Every row comes from one small tree of marks. Brackets hold a mark, then the marks that hang from it, in alphabetical order. Every link used is in the known rows. Which tree was each row made from?
Known rows:
{zega vurud}:  -9   8  12   7  12  -2   3   1 -15  -1  -4  -2  -8 -13   7  -7  13   9   3  11   2   3   4  -6  -1  -5   1   1  -4   0   5
{purugor {pirevif {lifib {losa dazo}} liman} poma zegas}:  -1 -18   5  -7 -17  -1 -18  26   7  -6  -3  25   2   4   3   7   2   9 -24 -11   2   0 -17  -4   5 -16   9  17   9 -10  -9
{zegas {dazo {losa {lifib pimikud}}}}: -10   1  22   4  12  -8 -13 -18   2  11   0 -23   9  -9  13   5  -1  -3 -11 -11 -25  -2 -22  24  13 -10  -6 -19   9   1  14
{tepu {liman pirevif} {pimikud vurud}}:  14  -5 -24  -4  -4  13  11  27 -13  -2   2  24  -6  -8 -11  10   5   9  29   4   9   0  20 -27   6  17  11  -1  -2   6 -24
{pirevif {lifib losa pimikud} liman}:   6 -14 -19   4   3   8  13  23   2  -4  -8  10   2  10 -18   9  -5   1  -4   1 -17  -5   8 -12  -6  -9  -8  -4  -1  -2 -17
{pimikud lifib {tepu liman} {vurud zega}}:   0   4 -23   5  -9  11  11   0  -7   5   8   7 -16  16 -13  -3   0 -21  10  13  20   4  32 -12  -5  10   4   5  -5   0  -9
{liman {pirevif {lifib {losa dazo}}}}:   9  -5   0  -1  -6   1   6  15   3   5   7   3 -10  -8  -1   4 -17   6  -5  -6  -5  -1  -9   1   5   1 -10  -3  12 -11   1
{pirevif liman}:   0  -7  -2  -4  -5   6   2   5  -6  -9   4   9   8  -5  -4  -4   0   4   8   2   3   1  10  -8 -15  -2  -7  14  -5   6  -5
{dazo {losa {lifib {pimikud {tepu liman}}}} zegas}:  -4  11  11  -1  -5  -2  -1 -13   2   7   2 -17  19   0  18   1 -11 -10 -15  -2 -21   5  -6  14   9  -5  -5 -10  -9   1  -5
{tepu {liman pirevif} {pimikud {lifib losa} {vurud zega}}}:  14  -2 -26   2  -8   9  20  27 -15  12   1  23 -19  -1 -18   6   2  -1  25   4   8  -6  18 -24  14  25   4 -11   1  -1 -21
{purugor {pirevif lifib} zegas}:  -7  -7  10  -9   4  -2 -11  10   6 -10  -2  16  -9   0   5   8   7   8 -16 -12   7  -4 -12  15   2  -9   8  10  12 -12   3
{losa dazo {lifib {pimikud tepu {vurud zega}}}}:  -2  15 -11  15   5   1 -10   2   0  11   1 -21   2   1  10   1 -13 -19  -9   6 -10   7   2   0  11  -5   2  -4   0  -7   9
{poma {purugor {zegas {dazo losa}}} {zega vurud} zite}: -15  -7  33 -19   5 -18 -10 -28  -8 -23  -2  -6  -7 -19   7 -18  11  24  -3   8  30  -4 -19  20   1  -7  10   6   6   5  33
{lifib {pimikud vurud}}: -10   5  -5  11   5   3   5   0  -2   4  -9   4   5  -2  -5  -1   2 -11   7  10  -4   0   9  -9  -2  -6  14  -1  -7   3  -2
{lifib {losa dazo}}:   5   9  16   9  -9  -7  -5  -5  -7  19  -1  -7  -2 -18   6 -17 -20   8 -15 -13  -7  -1 -15   3   5  -2 -12  -5   4  -1  20
{dazo {losa {lifib pimikud}} zegas}: -11  13  24   1   1  -9  -4 -20   2  10  -4 -21  19  -8  20  -3  -8  -9 -13  -5 -23   4 -18  24  10  -7  -3 -14  -5  -5   7
{dazo {losa {lifib {pimikud {tepu liman} vurud}}} zegas}:  -4  12   6   1  -5  -3  -2 -14   0   8  -3 -17  16  -1  14   2  -9 -14  -8   0 -17  10  -3  11  12  -6   2 -14 -10  -1  -5
{pirevif {lifib losa} liman}:   8 -13 -10  -2  -1   6   7  17  -2  -5  -2   8  -4   3 -16   3  -5   8  -3  -7  -7  -1   4  -5 -10  -7 -14  -1   2  -6  -9
{zegas {dazo {losa {lifib {pimikud {tepu liman}}}}}}:  -2  -1   9   2   6  -1 -10 -11   2   8   6 -18  10  -1  12  10  -3  -4 -12  -9 -23  -1  -9  15  11  -8  -7 -16   5   7   2
{losa dazo {lifib pimikud}}:   1  10   1  11   8   0 -10   2   2  13   0 -23  11 -11  14   2 -14  -3 -13  -5 -22  -3 -13   8   9  -7  -9  -7   5  -4  12
{purugor {poma zite} {zegas dazo}}: -20 -13  43 -10 -15 -19 -25 -22   6 -10  13  11   9 -14  13 -20   3  11 -19  -7  10  -5 -21  16  -8 -13   9  11   0   5  17
{vurud pimikud zega}: -17  12  12  12   9  -3   7  -6  -4   5   3   6 -14   6  13 -11  21  -9   8  11   4   6  13  -2  -3  19   5  10 -11   2   5
{vurud {pimikud lifib tepu}}:   2  11  -5  10  -3   9   9  -6   6   9   3  -2 -16  15  -7   1   9 -13  17   1  -6   3  16  -8 -11   8 -13  -1  -5   9 -12
{dazo {losa {lifib {pimikud {tepu {liman pirevif}}}}} zegas}:  -1   8   7  -4  -8  -1   3  -6   2   6   6 -13  18   0  18   6 -14 -11 -11   1 -20   6  -6  11  12  -1  -5 -10  -7   0 -10
{pirevif lifib}:  -2  -5   3  -1  10   5   1   1   4  -5   1   2  -6   2  -3   1   2   8  -2  -5  -2  -3   1  10 -12  -7  -5   3   8  -9   4
{dazo {losa lifib} zegas}:  -9  13  31  -3  -2 -11  -9 -25   0   9   0 -23  14 -13  22  -8  -8  -3 -11 -10 -15   8 -21  29   8  -6  -9 -11  -3  -7  13
{poma {purugor {pirevif {lifib losa}}} {tepu liman} zite}:  22 -29 -14 -23   4  -4   5  -4  15 -25   7   7   5  22 -24  10   8  26   2  -6  24  -8   4 -12 -18  22  -8  12   0  13  -3
{pirevif lifib liman}:   3 -15 -11  -6   4  10   4  14   3 -14   0   8  -1   4 -13   7   1   6   5   0   0   0  11  -3 -17  -7  -7   9   4  -3 -10
{losa {lifib {pimikud {tepu liman} vurud}}}:   4   7 -21   8   7  10   2  11  -2   0   4  -6   8  10   1  11  -2 -10   0   2 -13   1  13  -8   3  -6  -3  -6 -10  -1 -13
{losa {dazo zegas} {lifib pimikud}}:  -4  16  12   8   2  -6  -8  -8   7  14  -3 -26  16 -15  20  -5 -16  -6 -12  -3 -19   3 -16  17  11 -11  -4  -4  -1  -7  18
{poma {tepu {liman pirevif} {pimikud vurud}} zega zite}:  19 -12 -29 -19   0  -3  17   4   8 -38  -9  20  10   6 -14   0  18  18  37  10  41  -7   7 -23 -23  21  19  14  -6  14 -16
{poma purugor}:  -4  -4  12  -8   4   5  -3 -11  -8   1  12   1  -2  -4  -4  -7  -1  13   6   0   8  -4   3   5  -7   3  -9  12   1   4  17
{lifib {losa dazo} {pimikud vurud}}:   0  10  -2  18  -5  -5   1   2  -6  23 -15  -6   1 -12  -4  -9 -18  -9  -8   0 -13   1  -6 -10  13  -7   6 -15  -2   0   8
{purugor {pirevif {lifib pimikud} liman} poma {zegas dazo}}: -13 -24   4  -7  -4   1 -17  20  16 -13  -3  25   9  11   1  18  18   2 -16  -3  -4  -3 -14   1   5 -23  22  17   9  -3 -12

Write each row's tree:
 14   9 -15   6 -25   3   7  -4  -3  21  -3  -6 -11  -1 -15  -7 -22 -15   3  -3   6   7  12  -9   6  -1  -6 -11  -3   0  -3 => {pimikud {lifib {losa {dazo zegas}}} {tepu liman} vurud}
-10  12  -7   8  -2   3  -2  -7  -8  -1   6   6 -10  11   0 -11   2 -20   5  15  21  12  22 -10  -8   2  13  14  -9  -3   5 => {pimikud tepu {vurud zega}}
 12 -19 -11 -27   4  -3  12 -19   8 -38   4   8  14  11 -12  -8  13  28  19   8  43 -12   5  -4 -29  19   3  26  -6  17   8 => {poma purugor {tepu liman} zega zite}
  9  -3  -9 -14  10  -8   7 -14  11 -34 -12   9  13   8  -8 -11  21  19  26   4  33 -12  -7  -7 -34  12  10  18  -3  12   2 => {poma {tepu pimikud} zega zite}
  1 -15 -20   0   7  13  10  20   6 -13  -5  10   5  10 -15  12   2  -1   3   8 -10  -4  14 -10 -14  -9  -1   6   1   0 -18 => {pirevif {lifib pimikud} liman}
  6   6   9   9 -10  -3   2  -8  -2  24  -3 -10  -8 -12  -7 -12 -18  -2  -6 -13  -8  -8 -12   9   2   0 -19 -12  11  -3  13 => {pimikud {lifib {losa dazo}}}
-14  11   8  14   7   0  12  -8   0  11   2   1 -20   9   2  -9  19 -15  13   9   1   1  13   2  -3  21  -2   2  -4   0   2 => {vurud {pimikud lifib} zega}
 13  -7 -20  -7  -8  17  10  17   1 -10  19  15  -3  12  -3  10  -7   2   0   5   6   1  21 -15 -11   5  -7  13  -2   4 -21 => {pimikud {tepu {liman {pirevif lifib}}}}
 12 -22  -1 -17  -3   1  -8  -1   8 -19   8   6   0  11 -22   1   0  17  -4  -5  20  -1   2 -10 -14  10 -11  15   3   6   8 => {poma {purugor {pirevif {lifib losa} liman}} zite}
  6   1 -21   3   2  10  12  14 -13   7  -4  17 -13   0 -16   1  12  -1  25   5  11  -6  24 -17   3  20  10  -4   0   3 -14 => {tepu liman {pimikud lifib {vurud zega}}}
-15  18  14   5   0  -8  -4 -20  -1   9  -3 -20  12   2  18  -4  -7 -22 -11   6 -13  12  -6  17  12  -4   6 -10  -9  -7   5 => {dazo {losa {lifib {pimikud tepu {vurud zega}}}} zegas}
  0  13  24   6 -13 -12  -4 -13  -3  21  -4  -9   2 -22  10 -21 -20   5 -14 -11  -5   3 -18  10   7  -5  -8  -2  -2  -4  24 => {lifib {losa {dazo zegas}}}
 -1  -7 -14   0   4   7  12  18   6  -5   2  10  -6   4  -8  13  -3  -5   9   9  -2   1   6  -7   1  -2   7  -1   6  -9 -13 => {liman {pirevif {lifib {pimikud vurud}}}}
  2 -18  -2 -27   6 -14  12 -12  -5 -40  -2  11   1  -2  -4  -9  19  33  13  15  43 -10   2  -2 -16   9   9  18  -7  13   6 => {poma {purugor zegas} {tepu liman} {zega vurud} zite}
-13 -21  29 -13  -7 -12 -29  -5  21 -18   5  16   3   4   6   2  15  12 -24 -13  13  -2 -25  13  -4 -15  17  16  11  -4   9 => {purugor {pirevif lifib} {poma zite} {zegas dazo}}
 -2 -14 -15  -8  -1   7  -3  26   8 -17  -4  23  -1  15  -5  19   5  -4 -13   0   1  -3   5  -5  -3 -12   9  16   5  -4 -18 => {purugor {pirevif {lifib {pimikud tepu}} liman} zegas}
  3  11 -17  13   3   4  -6   9  -2  10   3 -16   4   1  10   3 -13 -15  -9   6  -9   6   8  -5  12  -1   3  -4  -2  -3   2 => {losa dazo {lifib {pimikud {tepu liman} {vurud zega}}}}
 -4  12   7  17   9  -3  14   3 -11  13 -12  -6 -24  -6  -2  -3  18   2  12   7 -11   4   5 -11   7   3  -9 -16  -7   2  -5 => {zega {vurud {pimikud {lifib losa}}}}
 -8   1  28   0   9  -9 -17 -22   0  10   3 -24   6 -13  15   2  -2   1 -10 -16 -19   0 -23  29  10  -9 -10 -17  11   0  19 => {zegas {dazo {losa lifib}}}
 -8  11   1   9   7   0  -6  -7  -6   7   1 -16   6   8  11   4  -5 -19 -12   3 -16   5  -2   6   9  -1   0 -14  -1  -3  -2 => {dazo {losa {lifib {pimikud tepu {vurud zega}}}}}
-12 -12  15  -8  -5   1 -18  14  10 -11   1  26   1   9   9   7  15   9 -21  -8   7  -4 -17   6  -1 -15  17  21   9 -11  -5 => {purugor {pirevif lifib} poma zegas}
 -7   3  15   5   8  -4 -14 -17   3   9   4 -22   8  -1  12   7  -4  -8 -12  -9 -24   0 -15  20   9 -11  -7 -16   7   4   9 => {zegas {dazo {losa {lifib {pimikud tepu}}}}}
 15 -11 -15 -24  14  -2   2 -10  14 -37  -9  12  10  20 -17   2  28  26  29   5  44 -12  -7 -11 -25  19  12  29   2  14   8 => {poma {purugor pirevif} {tepu pimikud} zega zite}
 -3  14  -1  15   9   4  12   3  -7   5  -6  -6 -23   4  -2   1  19  -5  16  14  -5   7  16 -16  -2   1  -7  -6  -8   6 -12 => {zega {vurud {pimikud lifib tepu}}}
 -1  16  20   2  -1  -9 -14 -14   3  12   2 -27  10 -21  22 -11 -16   1 -10 -11  -9   7 -19  24   8  -8 -10  -1   2 -11  26 => {losa {dazo zegas} lifib}
  6   6 -21   9 -14   7  14   3 -11  14   5   8 -19  15 -16  -6  -7 -19   3   6  13   3  26 -15   2  10  -2  -5  -6  -2  -8 => {pimikud {lifib losa} {tepu liman} {vurud zega}}
 22  -7 -20  -3  -9  13  20  28 -10  11   5  21 -10  -4 -17  10  -3  11  19  -7  -5 -14  10 -21   7  21 -11 -11   5   5 -26 => {tepu {liman pirevif} {pimikud {lifib losa}}}
 -3   0   5   4   5  -2 -10 -11   0   9   2 -18   6  -2   7  10  -3  -8  -7  -7 -19   4  -7  12  14  -9   0 -19   3   5   2 => {zegas {dazo {losa {lifib {pimikud {tepu liman} vurud}}}}}
  2  10  -8  11   3   1   7   4 -13  17 -10   8 -19  -1 -17  -8   7  -6  20   0   5  -5   6  -9   5  11   4 -13   3  -5   0 => {tepu {pimikud {lifib losa} {vurud zega}}}
 -7  21  -1  12   0  -5  -9  -8   4  13  -2 -24   7  -3  16  -6 -15 -22  -9   8  -7  13  -2   8  13  -9   7  -1  -7 -10  15 => {losa {dazo zegas} {lifib {pimikud tepu {vurud zega}}}}
 22  -7 -27  -2  -6  10   9  34  -8   5  -4  17 -15  -9 -15  13  -5  12  19  -3   2   0  12 -25  13  13   6 -12   7  -2 -21 => {tepu {liman {pirevif {lifib {losa dazo}}}} {pimikud vurud}}
